Every row comes from one small tree of marks. The marks that hang from a mark follow it in brackets, in the order of their numbers. Every link used is in the known rows. Which tree was each row made from?
Known rows:
j_886{j_568{j_456 j_980{j_116 j_245}}}: [0.7 0.3 -11.3 -9.3 -12.4 -5.1 2.0 33.1 -27.1 16.6 8.9 18.8 2.7 -19.9 -11.4 -7.1 -15.3 6.6 7.1 22.5 3.3 -13.5 1.5]
j_568{j_762 j_886 j_980{j_245}}: [-4.7 3.9 4.2 -5.3 6.9 -27.3 2.5 5.2 -24.8 -2.6 17.9 11.7 -16.7 -19.2 21.4 5.5 -7.0 6.7 -5.3 22.7 12.1 -21.4 -36.5]
j_116{j_980{j_245}}: [-7.0 -4.9 17.1 6.3 -20.1 7.8 2.6 33.3 -20.7 2.9 7.8 18.2 26.9 14.8 -0.8 4.2 -34.3 -1.1 -7.1 4.4 0.1 -8.2 -24.0]
j_236{j_980}: [-1.8 -13.9 9.3 16.4 -12.1 -21.0 2.7 11.4 -9.6 -15.9 1.2 -3.3 0.2 6.9 -2.3 -6.9 -19.5 -7.5 -15.0 6.1 1.6 -11.6 -8.3]
j_886{j_568{j_980{j_245}}}: [1.2 -5.7 -15.8 2.2 -5.0 -8.7 -0.4 10.9 -18.2 14.3 6.5 18.8 -1.9 -9.6 -6.0 11.1 1.2 0.4 -8.5 10.9 4.2 -9.6 3.9]
j_245{j_980{j_116 j_568{j_456 j_886}}}: [-18.5 11.3 20.0 -20.9 -13.3 10.5 6.7 17.4 -20.4 -5.0 -11.3 -9.7 -1.7 25.5 -3.8 -32.5 -26.7 11.9 40.2 10.6 -1.9 -5.2 -15.7]
j_568{j_980{j_245}}: [-7.0 -2.8 -11.2 -8.2 4.3 17.3 -0.7 -7.1 -4.1 9.2 8.5 6.3 8.0 16.2 1.4 2.8 -1.6 1.6 -4.0 -5.5 1.1 0.3 21.3]
j_456{j_568{j_762 j_886 j_980{j_245}}}: [-21.1 23.1 3.2 -2.2 -4.5 -16.8 1.8 9.4 -3.6 -5.0 28.5 4.8 0.0 -17.2 16.2 -13.6 -10.5 3.9 -2.9 12.2 17.9 -26.3 -28.0]
j_568{j_886}: [6.4 0.3 6.0 -4.0 -3.2 -30.0 3.9 13.5 -10.9 -5.5 7.8 2.1 -10.4 -27.1 -2.6 -12.3 -4.6 4.3 5.0 18.3 6.4 -10.4 -19.0]
j_116{j_980{j_245 j_568{j_456 j_886}}}: [5.3 7.6 16.4 -1.5 -23.7 -19.1 8.5 40.6 -24.2 1.1 2.7 21.8 32.0 27.1 -20.5 -22.8 -32.8 3.8 7.4 6.3 5.5 -10.4 -26.3]
j_116{j_980}: [2.0 -7.1 5.1 12.8 -10.7 10.0 1.8 28.3 -11.2 -4.2 4.9 10.0 7.0 -2.9 -1.5 9.4 -16.9 -1.7 -5.3 1.4 1.0 0.9 -25.2]
j_245{j_980{j_116 j_568{j_456 j_762}}}: [-24.8 16.0 22.1 -14.7 -7.4 21.1 4.1 7.2 -19.1 -5.6 -14.9 -9.3 -4.6 37.6 11.4 -16.4 -23.7 9.0 32.9 4.9 -2.9 -5.4 -28.2]
j_245{j_980{j_116 j_568{j_762}}}: [-31.1 4.7 19.4 -7.4 -1.0 32.9 3.5 -4.0 -22.1 -5.5 -20.7 -15.1 -9.6 36.3 21.6 -1.5 -14.9 7.3 28.4 2.4 -2.1 -2.1 -30.9]
j_762{j_568{j_456 j_886}}: [27.9 9.8 9.7 -13.1 -14.8 -61.8 1.9 24.1 -10.5 -3.7 12.3 20.0 -21.7 -43.7 -10.6 -9.2 -28.4 9.5 14.4 26.1 1.1 -2.9 -24.8]
j_236{j_980{j_245 j_568}}: [-7.9 -9.7 13.7 11.6 -17.1 -18.4 6.3 2.5 -19.0 -7.7 -10.7 1.6 26.2 53.3 -10.3 -16.2 -23.8 -6.6 -9.4 -2.6 1.0 -13.1 -0.4]
j_886{j_568{j_456}}: [15.5 9.8 -3.2 -1.4 -16.7 -36.9 0.9 29.8 -12.5 7.3 5.5 20.5 -1.5 -21.1 -20.6 -8.6 -7.8 1.0 -0.5 18.1 2.9 -14.4 -10.1]
j_886{j_568}: [7.8 -3.9 -7.3 8.4 -8.7 -20.9 0.1 16.4 -15.7 6.4 -0.4 13.7 -7.4 -22.1 -8.2 9.3 2.3 -1.1 -5.1 16.0 3.3 -9.2 -13.8]
j_245{j_980}: [-19.6 7.8 19.6 -10.8 -11.1 13.2 -1.1 -1.4 -1.7 -5.9 -1.0 -4.7 -4.6 26.6 6.5 -5.5 -22.1 2.3 12.5 -2.4 -5.5 -3.4 -4.9]
j_236{j_980{j_116 j_568{j_886}}}: [-6.1 -21.2 5.5 13.7 -8.1 -13.3 10.0 19.5 -30.6 -14.8 -14.9 -13.9 -1.3 5.4 -2.5 -19.9 -15.4 0.0 8.6 17.2 4.8 -9.4 -21.3]
j_762{j_568{j_456 j_980{j_116 j_245}}}: [8.7 0.5 -3.6 -18.7 -7.6 -6.4 -0.1 17.0 -17.0 9.4 9.1 16.4 -9.4 -21.3 1.1 2.3 -31.3 11.0 16.8 16.2 -4.0 5.1 1.4]
j_762{j_568{j_456 j_980}}: [23.7 5.7 -12.9 -11.2 -1.7 -24.5 -2.4 4.8 3.0 2.7 11.0 16.5 -23.2 -22.8 -7.2 6.7 -11.8 6.7 8.1 4.7 -2.0 13.0 5.9]
j_980{j_116 j_568{j_456 j_886}}: [1.6 4.2 0.3 -12.1 -2.6 -5.9 9.7 23.0 -23.4 1.4 -13.5 -6.5 3.0 -2.3 -13.0 -33.1 -5.7 12.4 35.6 16.6 4.8 -1.8 -12.6]
j_762{j_568}: [15.5 -3.0 1.4 -1.1 -3.5 -22.8 -1.9 -1.0 -5.2 0.4 -0.2 11.0 -19.1 -23.5 4.2 18.2 -13.7 3.4 3.7 9.1 -2.9 9.8 -13.1]

Write each row's tree:
[-6.4 10.2 18.6 -4.3 -3.1 -31.2 7.0 -0.9 -29.0 1.3 -7.5 9.6 12.1 30.8 5.0 -9.5 -8.8 5.2 6.0 10.7 8.9 -18.6 -36.0] => j_980{j_245 j_568{j_762 j_886}}
[7.5 20.0 1.8 -2.2 2.1 -20.3 3.9 -3.6 -4.4 -2.3 -11.7 4.8 3.2 31.0 -6.0 -12.3 6.8 3.2 9.7 -4.0 5.6 -3.7 -19.8] => j_980{j_568{j_456 j_762}}
[-3.3 5.1 10.5 -8.2 -8.3 -20.7 7.5 0.9 -20.2 6.5 -8.5 7.1 23.5 35.5 -11.5 -21.9 -8.8 5.0 11.9 3.3 4.8 -9.9 -4.7] => j_980{j_245 j_568{j_886}}
[-21.2 -5.8 6.8 -8.5 -3.7 32.0 6.9 3.7 -30.4 13.5 -21.4 -5.2 28.6 40.4 2.3 -12.5 -13.4 7.2 24.0 2.6 -1.1 -1.4 1.3] => j_980{j_116 j_245 j_568}
[0.3 -12.8 -6.8 -9.2 1.0 9.7 -1.1 3.2 -19.0 10.2 2.5 9.1 -14.7 -22.5 13.7 20.8 -20.8 8.3 11.5 12.7 -3.1 9.9 -1.0] => j_762{j_568{j_980{j_116 j_245}}}
[-6.2 9.7 2.0 -5.1 4.6 7.0 6.3 10.8 -22.1 0.4 -17.8 -5.9 -0.6 14.6 5.1 -12.1 -1.8 9.4 26.0 9.3 4.2 -2.1 -29.2] => j_980{j_116 j_568{j_456 j_762}}
[11.2 9.3 9.9 9.3 -10.7 -26.9 7.2 35.0 -21.7 -9.5 1.1 15.4 3.9 5.3 -8.4 -7.6 -14.7 3.5 4.8 9.6 10.4 -7.7 -53.3] => j_116{j_980{j_568{j_456 j_762 j_886}}}
[-6.3 -13.2 -15.4 1.0 -3.3 10.9 1.1 19.4 -29.6 16.1 1.7 11.7 -2.7 -21.5 1.1 12.2 -4.6 3.5 2.3 19.8 3.5 -8.5 -2.2] => j_886{j_568{j_980{j_116 j_245}}}
[-6.3 -4.9 22.6 12.8 -15.1 -45.8 8.5 11.1 -32.5 -15.0 -4.5 4.5 9.1 31.1 2.2 -14.8 -26.5 -3.3 -10.1 15.6 8.1 -26.7 -37.7] => j_236{j_980{j_245 j_568{j_762 j_886}}}
[-28.6 1.2 13.1 -10.5 -4.1 41.3 3.8 -2.8 -16.0 -2.0 -21.5 -17.1 -0.7 41.4 8.3 -11.2 -14.6 6.8 32.5 -3.7 -5.0 4.3 -5.6] => j_245{j_980{j_116 j_568}}
[-19.8 -19.7 21.0 7.2 -20.2 1.1 5.6 26.7 -34.0 -7.0 -0.3 -3.4 15.9 9.8 8.1 -11.8 -44.0 -2.0 -3.2 20.1 -2.0 -20.1 -13.9] => j_236{j_980{j_116 j_245}}
[-16.2 13.1 17.0 -13.8 -7.2 5.9 7.4 15.5 -34.8 8.8 -14.1 4.0 23.4 34.8 6.7 -18.5 -24.2 10.6 24.3 13.4 2.1 -14.1 -27.4] => j_980{j_116 j_245 j_568{j_456 j_762}}
[-5.3 -3.3 9.7 8.9 -15.0 11.5 5.5 20.5 -20.7 4.2 -7.2 14.1 33.3 42.7 -9.0 -0.6 -20.7 -0.8 0.5 -7.6 1.9 -0.9 -17.9] => j_116{j_980{j_245 j_568}}
[-24.2 -0.8 13.4 -3.8 1.1 21.6 6.6 2.0 -38.4 7.1 -21.1 -2.6 16.8 33.7 19.1 -1.0 -13.4 7.8 18.8 10.3 2.9 -9.4 -29.9] => j_980{j_116 j_245 j_568{j_762}}
[-1.2 -0.8 -8.7 7.6 0.1 -19.5 -0.8 9.2 -25.8 9.5 7.2 20.8 -13.2 -16.4 9.9 23.3 0.2 0.8 -14.0 18.8 8.3 -19.0 -28.0] => j_886{j_568{j_762 j_980{j_245}}}
[-20.7 -5.3 -1.2 -4.2 11.9 26.3 0.7 2.1 -27.3 5.2 5.2 0.8 -9.7 -5.6 33.2 18.1 -9.0 7.2 3.1 15.4 5.1 -10.6 -24.9] => j_568{j_762 j_980{j_116 j_245}}
[-1.0 -3.3 -5.0 -11.4 1.2 -14.2 3.2 6.7 -14.7 4.6 16.7 8.6 -2.0 -10.4 -0.8 -8.3 -6.8 6.2 0.1 12.4 7.8 -11.0 2.7] => j_568{j_886 j_980{j_245}}
[5.2 3.5 -14.2 1.0 0.3 -15.1 0.9 28.4 -27.3 6.1 7.3 14.9 -22.8 -39.7 5.9 9.1 -1.4 6.4 3.3 27.3 8.4 -15.2 -30.8] => j_886{j_568{j_456 j_762 j_980{j_116}}}
[-19.5 8.8 -12.7 -4.1 0.1 13.7 3.5 16.3 -0.4 -3.2 20.6 -10.7 -4.4 -36.3 6.5 -22.4 -0.8 6.2 13.7 10.4 14.3 -9.9 -5.0] => j_456{j_568{j_886 j_980{j_116}}}
[-15.8 25.4 12.2 4.2 -8.4 -29.9 2.5 14.9 -1.2 -12.4 21.9 0.1 -6.7 -30.1 15.0 -16.5 -8.7 2.0 1.1 16.1 17.0 -26.3 -46.2] => j_456{j_568{j_762 j_886}}
[-15.1 -4.8 4.3 -7.0 8.9 -3.2 4.5 15.9 -38.4 -0.3 12.3 3.3 -19.0 -33.1 30.3 6.2 -14.0 11.8 8.6 33.2 11.8 -21.0 -44.2] => j_568{j_762 j_886 j_980{j_116 j_245}}
[-11.7 10.8 13.6 -1.3 -1.0 -7.5 4.1 -11.5 -20.3 5.3 -13.7 8.3 20.4 50.8 7.3 -0.4 -4.4 1.4 1.9 -3.4 4.2 -10.6 -20.4] => j_980{j_245 j_568{j_762}}
[-26.4 10.1 -3.7 -9.6 -7.7 11.8 4.1 19.7 -8.4 2.5 22.8 -3.8 9.3 -22.4 7.3 -26.3 -15.3 7.2 13.1 12.8 13.1 -17.4 -3.8] => j_456{j_568{j_886 j_980{j_116 j_245}}}
[13.8 17.9 -3.0 -10.4 5.4 -45.2 2.8 17.8 -10.5 -8.4 23.4 12.0 -27.3 -33.5 3.8 -11.1 -3.2 9.4 3.5 22.6 13.4 -16.7 -34.6] => j_568{j_456 j_762 j_886 j_980}
[-13.9 20.9 -6.6 3.2 2.9 -15.6 1.1 5.9 3.3 -10.1 26.1 -1.5 -15.4 -30.6 15.0 -10.9 4.0 2.6 -0.6 9.4 18.8 -18.7 -31.2] => j_456{j_568{j_762 j_886 j_980}}
[3.7 8.6 -2.5 -12.3 7.3 -22.3 4.8 28.6 -25.5 -6.4 17.7 3.6 -30.9 -48.2 14.3 -11.1 -9.7 14.2 15.1 33.9 12.4 -16.6 -40.5] => j_568{j_456 j_762 j_886 j_980{j_116}}
[-0.6 4.9 -0.1 -25.3 -7.5 -9.9 6.2 35.3 -25.1 7.0 19.3 8.9 3.4 -22.9 -6.1 -31.6 -27.2 14.2 20.9 27.6 5.5 -15.7 -1.3] => j_568{j_456 j_886 j_980{j_116 j_245}}
[6.1 20.8 8.6 -17.1 -3.9 -46.7 3.5 21.7 -19.8 -2.0 26.4 20.4 -8.9 -17.2 4.7 -16.7 -21.5 10.3 2.0 25.7 12.1 -26.7 -31.7] => j_568{j_456 j_762 j_886 j_980{j_245}}
[-14.3 -18.0 18.2 7.2 -16.7 -14.6 10.7 22.6 -41.1 -8.9 -11.1 -6.2 16.2 22.2 -1.8 -24.0 -33.2 0.8 7.3 20.0 2.9 -18.3 -19.9] => j_236{j_980{j_116 j_245 j_568{j_886}}}
[-18.6 -18.0 14.5 8.1 -15.0 4.9 8.4 14.8 -33.7 -5.6 -16.0 -7.4 23.9 38.1 0.0 -16.4 -31.0 -1.6 4.3 7.6 -0.9 -12.4 -7.7] => j_236{j_980{j_116 j_245 j_568}}
[7.3 -14.3 -15.7 -2.7 8.5 10.6 -1.7 -0.3 -12.1 4.7 -0.4 2.6 -31.3 -35.5 12.8 24.7 -6.3 7.6 13.0 10.6 -2.4 16.9 -2.9] => j_762{j_568{j_980{j_116}}}
[-0.6 9.9 7.4 -7.3 2.1 -15.3 9.3 21.7 -31.8 -3.4 -12.2 -4.2 -7.8 -7.5 3.4 -22.3 -5.7 12.8 30.1 23.8 8.5 -11.0 -44.1] => j_980{j_116 j_568{j_456 j_762 j_886}}
[8.3 -2.7 -20.7 -3.6 -4.2 -3.5 1.4 29.1 -19.1 11.4 6.1 12.6 -11.9 -33.2 -11.9 -2.4 -1.4 5.7 7.9 20.2 4.5 -6.0 0.1] => j_886{j_568{j_456 j_980{j_116}}}
